In the rows, 128 means zero.
Known rows, with every step that occurs:
muvatap > ruso: [127 145 134 131 134 129 139 117 137 101 165 128 135 117 137 114 133 125
 113 110 143 145 126 122  97 115 166 129 105 128 124 128 132 128 115 131
 123 116 127 115 157 115 133 128 107 142 135 106 110 126 117]
mizez > ruso > muvatap: [ 99 111  75 105 176 168 163  92 150  88  79 111 102 137 165 117  93 132
 150 102 120  66 115 157 130  89 179 145 141 120 115 131 128 157 125  89
 129 171 127  79 122 152 123 134 114 141 135 177 115 144 136]
fopur > nafe > furos > muvatap > ruso: [ 72 123 134 150 171 129 155 122 126  80 129 116 190 116  59 144 138 101
  75 144 167 231 139 190  86 130 117 115  84  93 124 110 164 124  88 238
 167 113 128 115 172 150 133  74  92 118 155 112  70 128  68]
ruso > nafe > furos > muvatap > fopur > nefe: [ 96  90 101  86 164  93 156 124 122 101  76 140 208  86  92 135 125 121
 115 117 199 205 168 196 165 113 140  90  93  68 129 125 145 124  96 243
 118 118 118  27 102 192  87 118 163 136 129 205 119 111  95]
mizez > ruso: [117 144 123 120 141 156 142 111 149 106 104 110 111 119 150 121 106 122
 131 135 121  95 112 136 127 108 162 150 141 131 125 133 119 144 106 105
 116 160 119 110 140 143 137 123 130 143 132 161 138 143 141]
fopur > muvatap > ruso: [135 141 120 155 144 159 110 146 127 114 168 127 135 130 128 134 126 111
 123 134 152 164 131 145 101 110 177 124  98 111 127 131 130 141 108 151
 147  92 109 113 159 149 137 101  75 136 133  86  87 134 114]
fopur > sumu: [147 119  91 107 124 136  96 111 151 158  87 115 134  95 134 116 103 113
 131 138 143 109 113 118 132 124 148 107 128  92 121 145 127 127 123 122
  89 105 128 131 124 144 126  99 105 136 101 113 117 110 145]
nafe > fopur: [135 103 116 116 145 118 120 137 125 134 101 131 153 131  94 110 145 121
 114 146 139 125 139 162 123 104 142 118 145 109 103 148 127 109 131 141
 111 119  97 103 147 126 123 132 123 136 105 142 116 132 151]
fopur > muvatap: [132 126 123 150 130 156 104 155 117 135 135 125 128 132 123 150 119 123
 134 152 132 148 129 145 120 119 142 126 124 110 127 129 125 143 116 145
 147 103 114 118 129 152 134  99  95 120 125 109 112 132 120]
mizez > ruso > muvatap > furos > nafe: [ 57  89  98  77 171 154 211  92 152  70  79 125 165 100 124 123  88 137
 139 109 142 101 126 169 124  83 205 115 123 119 135 106 105 163 102 136
 148 168 134  99 106 183 144 139 109 152 181 191 115 128  96]
muvatap > furos > nafe > ruso: [ 82 109 163 133 119 114 190 121 143 112 121 170 211 104  75 134 147 138
  96 134 146 169 159 142 126 122 151  96  94 113 144  96 120 121 113 171
 146 116 130 149 122 161 145 136 111 151 191 137 118 117  82]
furos > nafe > ruso > muvatap: [ 78  99 104 146 135 126 190  93 144  86 108 154 164 151 114 124 134 139
  97 110 139 130 143 144 128 121 142 106  89  95 127 107 156 122 141 118
 153 153 113 131  97 156 123 146  99 133 169 147  91 137  85]
furos > nafe: [103 109 139 139 114 108 146 123 130 112 129 122 155 110 120 122 125 124
 105 127 138 140 134 123 122 137 122 125 122 128 146 119 130 120 113 141
 151 135 113 167 117 148 143 133 137 125 144 143 107 134 105]
furos > nafe > ruso: [100 126 156 168 107 113 162 111 141 106 120 153 176 126  96 123 153 134
  82 133 137 162 147 125 124 140 120 118  92 108 143 111 142 109 122 134
 142 137 110 163 122 146 134 137 121 132 173 137 102 134  94]
nafe > fopur > sumu: [146  91  91  90 141 127  91 117 143 165  59 118 158  88  98  95 127 103
 121 164 152 107 131 155 130 100 158  94 150  70  96 164 125 110 131 129
  77  93 101 108 135 144 122  98 107 143  79 126 106 114 155]
furos > muvatap > fopur > sumu: [121  92  66 100 145  94 103 118 120 139 106  75 191  70 113 106 141 118
 114 132 176 173 138 132 127 126 166  93 118  78 135 147 132 112  92 192
  78  96 114 108  94 158 127 106 119 144 124 139 131  72 120]
muvatap > furos: [115 118 137  98 146 132 152 138 124 131 126 145 159 105 106 134 126 132
 144 130 135 141 144 142 128 117 155 104 124 136 133 118 107 139 121 164
 128 116 146 113 126 137 139 130 120 142 154 134 148 115 111]
furos > muvatap > fopur: [106 102 105 127 148  87 134 137 101 110 140  88 189 101 110 121 160 129
 113 121 166 198 157 137 120 125 137 122 113 114 142 133 135 111  89 197
 116 114 111 105 106 144 125 140 133 137 152 156 147  88 108]
fopur > nafe: [112 112 112 140 131 155 110 126 129 143 142 101 126 130 120 154 134 112
 128 149 130 156 127 132 113 131 100 119 136 129 122 122 141 134 121 162
 144 118 124 134 133 132 147  99  89 124 122 118 121 127 125]
nafe > furos > muvatap: [ 90 127 151 135 155  92 163 131 119  85  80 141 184 122  74 137 131 122
  81 136 152 196 139 190 121 131 105 126 104 100 132 116 138 117 102 202
 155 133 131 113 140 153 103 102 151 114 158 142 104 123  80]
ruso > muvatap > fopur: [104  98  59 108 166 128 145 111 120 122 145  96 151 137 153 129 139 129
 139 108 154 122 164 142 136 115 149 106 126  97 124 126 140 134 130 153
 124 125 114  62  87 135 119 159 115 147 136 160 142  95 133]
nafe > fopur > muvatap > ruso: [138 113 106 138 167 147 108 159 122 120 141 135 161 130  99 116 147 105
 110 163 168 159 140 175  88  86 191 115 112  80 104 147 125 121 112 162
 131  77  80  84 182 144 130 101  71 142 119  94  82 136 130]
mizez > ruso > nafe > furos > muvatap > fopur: [ 58 129 125 116 183 116 181  95 122  68  72 121 200 120 142 116 106 115
 114 120 183 152 154 226 137 110 174 139 107  76 141 119 128 130  83 223
 145 131 106  19 106 184 107 126 147 158 158 226 120 122  96]
nafe > furos > muvatap > ruso > mizez: [ 74 144 131 160 190 125 187 107 135  57 110 149 195 103  87 105 126 122
  78 109 146 178 138 209 107 118 179 123  74 103 122 115 124 128  89 169
 139 138 102  91 168 131 103 127 117 134 168 113 108 130  97]
furos > muvatap > ruso > nafe > fopur: [ 97  94 121 114 177  98 141 114 125  73 111 146 186 123 102  94 128 123
 113 108 181 152 140 203  92  80 222 132  93  95 104 140 137 102 109 174
 124 107  92  56 154 137 107 111 105 147 130 162  81 137  97]
mizez > ruso > nafe > fopur: [102 119 120  98 169 153 139 100 144 108  61 140 137 133 146  99  98 120
 137 133 143  63 130 206 128  80 201 144 151  93 105 146 114 130 121 115
 121 141  84  45 135 154 126 123 123 162 110 207 114 158 158]
furos > nafe > ruso > mizez: [ 81 135 136 186 129 136 176 100 152  95 112 162 177 112 114 105 136 143
  84 125 117 135 152 155 143 135 154 113  94 116 128 106 126 120 113 100
 139 151  88 156 124 132 125 156 101 151 171 128 122 146 130]
muvatap > fopur: [123 126 102 119 135 116 127 132 113 142 155  96 162 122 144 123 158 124
 124 130 152 154 157 125 134 136 130 110 127 115 139 132 130 125 122 167
 119 117 112  95 105 133 134 152 125 147 128 140 156  92 139]
ruso > muvatap > furos > nafe > fopur: [ 81  49  94  62 177 115 187 120 131 103  83 142 202 107  63 112 129 131
 125 129 167 125 157 187 119  83 178  87 125  87 109 122 113 130 126 171
 142 130 105  94 110 166 127 140 102 146 151 171 106 115 103]

Rows:
[ 61 119 142 150 145 140 201 102 153  99 114 177 214  92  83 114 136 146
  98 125 123 147 158 163 145 120 191  87  88 121 136  95 108 136 110 130
 145 131  96 143 118 147 138 158  94 162 191 128 130 130 112] -> muvatap > furos > nafe > ruso > mizez
[ 98  74  59 102 136 117 170 109 155 113 108 130 186  97 106 129 164 138
  98 110 183 178 169 127 164 111 143  67  91  89 130 125 158 129 123 152
 105 150 100  93  87 189 111 159 115 151 152 174 114 104 116] -> furos > nafe > ruso > muvatap > fopur > nefe
[ 58 134 121 173 195 153 167 107 132  72 122 123 194 104  80 127 132 105
  79 134 149 220 140 214 101 118 149 111  81 107 114 109 140 132  82 207
 157 130  98 110 173 143 123  95  74 132 159 100  96 134  92] -> fopur > nafe > furos > muvatap > ruso > mizez
[110 112 108 117 171 176 113 124 133 117  61 138 134 142 141 119  90 110
 154 155 149  82 127 232 122  69 212 147 147  68 101 150 111 141 110 134
 151 120  73  41 140 175 127  95  93 156 110 186 103 170 149] -> mizez > ruso > nafe > fopur > muvatap
[ 90 113 151 159 125 142 164 143 130 116 125 167 211 112  73 151 140 131
 103 161 150 191 154 157 121 121 150  91  82  94 140  95 120 135 110 184
 172  89 114 139 119 185 151 106  77 145 192 117 102 131  74] -> fopur > muvatap > furos > nafe > ruso
[ 84 162 160 132 166 130 170  93 144  86 127 179 163 150 122 122  93 113
 114 102 164 134 146 198 116 124 174 129  84  80 124 115 139 134 128 174
 164 104 131  54 148 142  96 118 115 156 136 138  87 142  93] -> muvatap > ruso > nafe > furos
[ 65 103  64 119 188 158 162 113 117 130 128  93 180 149 118 166 136 105
 111 146 164 167 183 188 135 129  83  92 120  64 119 113 164 144 125 214
 161 117 120  55  94 166 116 124  90 144 136 149 121 103 112] -> ruso > muvatap > fopur > nafe > furos
[ 68 115 129 123 177  85 169 105 103  88 104 135 222 130 106 131 125 119
 103 114 188 190 172 207 137 128 134 116  95  65 137 120 138 118  93 246
 157 109 114  40  96 169  95 129 150 145 150 198 119 101  80] -> ruso > nafe > furos > muvatap > fopur
[ 96 145 129 117 150 159 149  88 150 100  88 132 111 140 177 118  72 128
 157 111 129  64 119 175 134  94 197 157 140 118 128 126 113 152 122 109
 142 151 120  66 118 152 125 124 125 152 125 195 121 157 131] -> mizez > ruso > nafe
[106 150 109 153 162 156 148 108 145  99 160 136 133 109 144  97 126 135
 119 102 117 122 129 154 113 114 204 126  98 135 118 124 111 142 111  98
 121 132  91 109 160 110 130 151  89 152 139 100 129 137 146] -> muvatap > ruso > mizez
[124  86 116 101 167 153 118 175 115 147  96 148 184 110  68 135 138 115
 134 179 151 158 145 186 115  77 172  90 134  87 109 138 101 131 113 194
 138  82 102  74 140 165 142  97  82 148 130 124 115 121 123] -> nafe > fopur > muvatap > furos
[ 98 108  74 138 158 138 170 109 134 115 143 124 176 156 146 131 163 137
 114 114 144 137 180 140 139 114 153  95 103  88 130 121 162 130 146 135
 127 124 109  60  94 145 110 167  97 163 157 156 134  93 123] -> nafe > ruso > muvatap > fopur
[ 89 105  95 175 149 120 138 129 113 124 149  90 213 122  91 149 186 116
  85 155 155 235 176 149 116 126 107  95  96 105 129 115 166 109  99 224
 141 114  98 114 112 151 141 113  84 138 167 136 125  87  94] -> furos > muvatap > fopur > nafe > ruso
[ 73 155 152 117 163 157 178  83 148  90  65 165 139 144 156 125  73 118
 134 124 146  86 127 213 136 112 164 149 126  84 126 123 120 152 121 145
 162 148 132  41 130 170 114 115 141 156 136 195 107 164 121] -> mizez > ruso > nafe > furos
[ 78 101  34 103 183 185 147 101 136 123 129  54 136 132 169 141 128 111
 141 134 143 118 148 163 126  99 153 122 151 101 121 128 150 159 114 162
 137 150 105  53  98 163 146 127  72 159 135 181 138 106 146] -> mizez > ruso > muvatap > fopur > nafe
[110  94 104  85 153  92 149 149 118 114  81 118 210  69  63 138 157 118
  85 133 191 235 159 168 156 123 101  77 101  93 135 134 151 120  85 242
  95 132 120  73 124 179  98 115 165 125 137 164 133  96 105] -> nafe > furos > muvatap > fopur > nefe
[122 115 128 120 145 155 124 161 113 137 130 145 167 110  99 154 115 129
 155 155 142 160 137 154 121 108 157 103 119 110 131 114  93 157 110 179
 155  96 127 103 119 164 142 104  88 139 154 113 129 120 109] -> fopur > muvatap > furos
[ 75 109  75 186 162 148 144 117 119 117 140  95 207 113 110 130 178 125
  97 141 135 215 173 172 123 123 147  91  94 103 124 111 151 118  90 188
 132 125  70 107 114 141 136 130  64 153 170 125 149  99 126] -> furos > muvatap > fopur > nafe > ruso > mizez
[ 95 125 128 135 158 106 147  99 126  68 137 149 164 121 130 110 102 129
 126  87 166 158 130 177  94 100 213 143  83 121 132 125 133 125 100 174
 143 111 123  85 139 138 113 116 111 144 151 147  84 135  74] -> furos > muvatap > ruso > nafe
[ 92 112  53  96 180 155 165  97 138 101 103  84 137 127 186 119 119 130
 144 110 143  95 142 152 135  91 184 129 139 102 128 132 127 155 116 129
 120 155 109  47  93 158 128 162 109 166 140 194 148 114 150] -> mizez > ruso > muvatap > fopur
[158  78  97  74 134 126 111 159 145 151  67 138 139  84  76 114 143 123
 121 151 154 145 132 146 150  95 133  86 144 109  95 161 135 118 130 141
  70 136  98  85 159 155 114 117 135 124  80 148 120 136 166] -> nafe > fopur > nefe
[ 98  96  87  76 170 149 175 120 131 114 102 143 157 127 114 142 108 140
 157 107 129 118 143 159 127  93 174 102 114 119 118 112 121 157 132 144
 136 130 149  78 107 145 120 138 103 143 153 145 130 109 104] -> ruso > muvatap > furos
[100 114  92 138 154 149 170 107 146 107 104 152 137 162 131 137 138 138
 114 110 124 115 138 150 135 110 144 113 102 106 115 116 159 130 154  99
 142 135 127  88 114 138 103 137  94 139 155 133 107 125 109] -> nafe > ruso > muvatap
[109  60 109  57 137 111 135 120 143 147  54 130 218  54  56 101 125 110
 116 164 179 132 139 162 122  92 185  65 131  67 115 144 100 116 109 179
  88  89 106 133 121 181 144 102  99 152 121 138 107 102 123] -> muvatap > furos > nafe > fopur > sumu
[119 103  94  74 164 159 117  82 165 134  28 123 132 103 152  88  75 104
 157 143 157  50 115 199 136  74 226 125 154  59  90 166 116 130 118 111
  87 110  93  53 129 164 121  87 104 168  82 188  99 141 174] -> mizez > ruso > nafe > fopur > sumu
[103 120  99 168 131 153 124 126 126 155 163  97 181 138 116 152 183 114
 106 159 147 192 179 132 125 135 107  96 115 104 130 115 163 116 123 189
 141 101 101 105 111 144 151 126  74 155 152 126 134  95 134] -> muvatap > fopur > nafe > ruso
[ 75  88  84 121 166 187 171 113 143 124 113 147 173 148  96 166 135 130
 130 141 130 153 155 168 125  96 141  87  97 101 109  99 151 151 145 171
 163 113 141  88 116 151 135 110  44 154 172 124 115 112  99] -> fopur > nafe > ruso > muvatap > furos
[ 90  81  34 113 171 163 132 113 120 141 152  71 154 143 140 147 145 113
 135 133 150 146 166 154 127 116 118  97 125  91 121 124 157 145 129 184
 149 123 112  75  89 147 135 133  66 142 129 149 135  97 131] -> ruso > muvatap > fopur > nafe
[ 93 102 151 104 132 109 172 123 128 108 123 143 196  86  89 127 120 135
 122 133 149 157 141 131 122 126 152 101 113 126 148 107 102 129 106 177
 142 124 133 149 113 155 142 136 126 140 164 149 120 117  93] -> muvatap > furos > nafe
[ 62 141 152 122 178 123 185  92 131  53  40 146 167 127 123 124  74 117
 116 117 150 132 127 234 132 106 171 151 112  90 127 117 124 136  92 181
 162 153 128  51 126 182 107  96 150 138 153 209  94 153  85] -> mizez > ruso > nafe > furos > muvatap
[ 86  35  60  48 169 123 158 100 145 129  38 134 216  73  67 101 106 118
 130 139 183 106 142 177 128  82 201  60 130  49 104 139 114 125 119 157
 103 106 112 103 103 182 125 109  87 154 122 158  89 102 111] -> ruso > muvatap > furos > nafe > fopur > sumu
[129  90  86  79 149 133  94  95 146 159  54 146 156 113 123  97  90 111
 145 141 164  69 137 177 137  95 186 102 144  50  95 156 116 116 136 132
  98  82  96  72 119 155 106  96 102 161  72 158  97 124 147] -> ruso > nafe > fopur > sumu
[125  73  99  76 169 104 127 128 147  83  80 156 175  80  81  97 122 124
 116 103 190 170 126 188 113  61 219 104  97 102  94 156 143 113 105 192
  85 118  95  52 167 164  97 104 114 134 103 175  72 140 112] -> furos > muvatap > ruso > nafe > fopur > nefe
[112  88 122  95 170 155 123 150 115 138  89 171 190 136  88 138 100 118
 160 159 161 126 155 223 124  73 206 102 128  75 106 132  95 137 124 198
 161  67  95  40 120 169 127  97  81 161 128 159 110 139 118] -> ruso > nafe > fopur > muvatap > furos
[113 125 135 134 151 104 144 130 131  69 153 119 160 102 109 113 141 128
 105 103 153 193 122 142  87 115 177 133  85 134 127 126 137 118  90 173
 118 123 121 124 159 127 126 112 116 128 155 116  96 117  86] -> furos > muvatap > ruso
[113  79 125 144 133 121 114 154 112 122 101 124 179 119  82 119 131 108
  99 176 163 159 145 172 115 108 140 112 125  71 118 139 120 110 110 176
 156 105  67 133 132 170 146 103 101 128 122 135  89 147 118] -> furos > nafe > fopur > muvatap
[ 89 141 156 143 171 100 170 124 132  62 117 144 193 111  78 121 139 112
  69 113 166 208 137 187  97 125 144 122  82  97 129 120 146 119  95 205
 146 126 133  99 170 146 112 106 132 122 164 117  88 124  65] -> nafe > furos > muvatap > ruso
[ 83 121 126 125 161  84 161 135 100  99 112 115 223 106  84 134 165 115
  80 141 176 219 167 172 133 138 104 112 110  83 136 122 145 107  91 236
 131 112 119  77 113 159 110 132 158 133 162 153 131  92  93] -> nafe > furos > muvatap > fopur
